Every row comes from one small tree of marks. Brackets hold a mark, then the marks that hang from it, in alphabetical order. Every link used is in the known rows. Which tree was each row made from?
In the rows, zero is written as 128.
Known rows:
{U D}: [146 122 120 151 127 145 115 129 156  99 166 135 165 131  99  96 123 183
 141 108 175 122 117 133 127 109 109]
{Y {U D {J Q}}}: [137 134 124 101 129 148 170 100 144 118 117 113 158 134  77 105 129 194
 118  28 174 140 142 137 121 125 137]
{S {A X} L}: [114  92  64 153 107 158 132  68 156 133 155 141 159 138  82 144 125 162
 222 209 132 123 122 144 144 129 113]
{D {U {J {Q {K {S L}}}}}}: [135 118 110 127 117 125 125 101 165 125 114 171 187 166 121 115  76 144
 165  92 202 112 113 168 140 221 181]
{T {K Q}}: [114 133 121 149 134 122 143 133 173  92 160 123 152 141  72  76 102 134
 151  87 169 157 115 136 112 135 122]
{Q {A T} {K S}}: [182  87 162 164 128 128  96 141 162 178 117 170 136 129 166 123 133 160
 120 125 177 139  94 165 161 181 175]
{X {Y U}}: [ 90 131 144  98 127 142 145 113 120  92 169 131 113 105 117 136 120 148
 144  90 154 147 137 120 128 126 136]
{K {S A}}: [127 119  97 161 130 104 106 123 148  96 141 183 158 130 105 135  97 178
 189 133 176 122 101 115 133 146 120]
{U D {J {Q {A T} K}}}: [194  94 144 141 129 175 139 121 197 183 101 109 162 128 141 109 163 182
  97  91 180 152 118 192 163 146 164]
{A {T {K S}} {X Y}}: [115  78 142 200 146 111 156 138 138 180 118 129 138 149 124 141 134 165
 160 109 157 135 146 118 130 155  88]
{Y {U D {J {Q K}}}}: [154 120 161  91 127 155 159  91 149 122 118 106 153 122 113  88 127 169
  99  37 179 160 134 150 134 130 171]
{S {A X} {L {T K}}}: [114  66  78 199 143 158 131  87 161 152 155 133 152 170  69 152 130 153
 229 183 106 140 127 170 128 160 120]
{L {S {A {X Y}}} {T {K Q}}}: [ 88  91 108 143 177 107 164 127 136 130 179 126 107 153  64 131 130 139
 193 140  99 148 146 177 116 140  55]
{J {Q K} U}: [136 100 153 106 132 140 140  89 192 129 111  92 152 125  98 133 124 142
  97  39 179 162 117 161 103 161 134]
{X {Y {U J}}}: [ 84 129 131  86 125 135 142 112 122 113 162 129 108 114 106 130 130 147
 155  81 160 130 139 105 132 131 158]
{U D {J {Q {A X} K}}}: [188  83 160 106 124 153 150 113 175 159  95 100 147 134 119 101 152 179
 106  99 163 143 151 185 161 156 131]
{Q {A T {X Y}} K}: [151  68 167 132 127 158 133 124 154 186 136 102 106 108 166 150 174 145
 128 170 130 151 133 176 172 155 143]
{A X}: [125 102 110 127 116 120 123 112 137 139 145 118 133 135  64 127 142 167
 162 125 138 106 118 126 124 158 114]
{X {Y {U D J}}}: [107 126 139 110 135 149 154 120 126 102 165 124 128 120 125 107 130 168
 138  79 169 137 156 111 135  90 132]
{Y {U D J}}: [129 123 127 120 123 144 133 115 131 113 146 136 142 136  96  86 136 181
 139  68 163 125 130 115 131 108 154]
{X Y}: [102 130 124 116 130 136 124 125 149  96 181 130 128 112 108 140 121 149
 159 123 171 127 124 122 129 133 115]
{J Q {U D}}: [139 113 125 142 140 148 161 108 185 113 113  87 176 138  81 120 124 187
  97  28 185 148 141 151  94 117  78]
{T {K {Q {A {X {Y U}}}} {S L}}}: [113  97 164 144 145 123 202 122 126 134 132 152 123 149 149  91  81 122
 154 116 161 184 188 153 145 146 106]
{J Q U}: [117 112 116 117 131 134 150  96 184 123 112  97 156 134  62 142 122 167
 116  28 174 140 124 144  88 156 103]

Write each row's tree:
[144  93 161  97 128 105 153 147 148 121  88 141 134 142 158 137 113 154
 134  96 170 130 162 182 166 233 138] => {D {U {J {Q {A {X Y}} {K S}}}}}
[ 92 120 125 119 147  93 200 106  93  89 139 138 111 120 128 122 100 149
 162 122 143 161 157 120 138 123  91] => {K Q {S {A {X {Y U}}}}}
[125  96 165 192 162 116 222 135 107 148 121 111 141 151 151  81 124 164
 115  67 154 177 176 129 130 102  78] => {A {T {K Q S}} {X {Y {U D}}}}
[126 100  59 196 133 120 171  82 139 181 129 149 163 164 103 123 120 159
 193 192 147 126 111 140 148 139 111] => {K Q {S {A T X} L}}
[134  96 115 163 145 124 182 117 136 195 138 138 130 151 153 126 121 142
 150 174 159 134 146 158 165 156 105] => {K {Q {A T {X Y}}} {S L}}
[133  70 133 175 138 121 143 105 135 168 127 133 129 119 167 165 143 158
 169 178 147 143 123 139 160 142 118] => {Q {K {S {A T {X Y}}}}}
[ 98  94 131 129 127 146 169 102 104 171 136  97 106 117 117 157 168 165
 145 115 117 138 141 130 136 131 123] => {A T {X {Y U}}}
[ 94  91 120 122 124 140 168  98 107 191 129  98  98 125 102 152 180 164
 151 104 116 121 145 112 144 137 147] => {A T {X {Y {U J}}}}
[131 116 101 127 122 111 124 120 169  82  95 169 179 143 123 131  92 165
 175  92 184 131 108 162 145 209 163] => {D {U {J {Q {K {S A}}}}}}
[ 82  86  96 181 136 175 220  77 142 148 145 103 141 136 125 131 134 130
 197 172 116 197 162 155 145  91 113] => {S {A {T {K Q}} {X {Y U}}} L}
[126  94 147 161 148 117 182 132 156 136 143 151 139 157 140  94  82 123
 168 150 178 165 176 153 149 155  86] => {T {K {Q {A {X Y}}} {S L}}}
[144 128 107 121 134 142 148 114 173 125 127 111 174 139  68 107 127 194
 129  61 189 117 129 137 124 133 117] => {U D {J Q}}
[106  76 129 181 133 146 156 125 155 171 138  95 137 135 105 147 161 158
 165 127 133 145 144 132 130 136  97] => {A {T K} {X Y}}
[181  67 164 164 124 115 115 127 146 208  99 151 126 140 154 127 150 162
 126 136 149 127 112 165 167 190 155] => {Q {A T X} {K S}}
[128 107 121 192 133 122 117 115 168 134 149 184 177 165 100 106  75 147
 192 115 200 133 122 122 120 159 131] => {T {K {S L}}}
[145  67 181 123 132 122 150 122 113 212  96 140  91 127 182 135 157 151
 119 109 142 146 148 142 178 174 176] => {Q {A T {X {Y {U J}}}} {K S}}
[164 120 171 112 138 118 160 106 132 131  97 140 155 138 130  87 102 176
  97  20 204 150 139 137 132 151 161] => {Y {U D {J {Q {K S}}}}}
[ 97  86 103 154 135 116 172  98 104 179 108 140 117 132 130 163 153 179
 183 126 129 129 143 104 155 133 131] => {K {S {A T {X {Y {U J}}}}}}
[124 116  93 149 136  82 162 110 127 109 133 149 146 146  87 108 103 162
 176 143 151 127 119 124 134 146  92] => {K Q {S {A X}}}
[171  97 156 143 123 134  95 115 168 148 146 193 150 139 162 107  86 134
 154 156 198 139 113 163 162 178 173] => {Q A {K {S L}}}
[113 124 165  60 133 150 168  89 143 123 129 101 118 102 125 132 121 135
 115  50 175 165 143 144 133 153 172] => {X {Y {U {J {Q K}}}}}
[130  71 109 208 156  95 126 124 135 141 127 154 142 170  82 151 122 173
 200 125 119 130 124 143 123 186 100] => {L {T {K {S {A X}}}}}
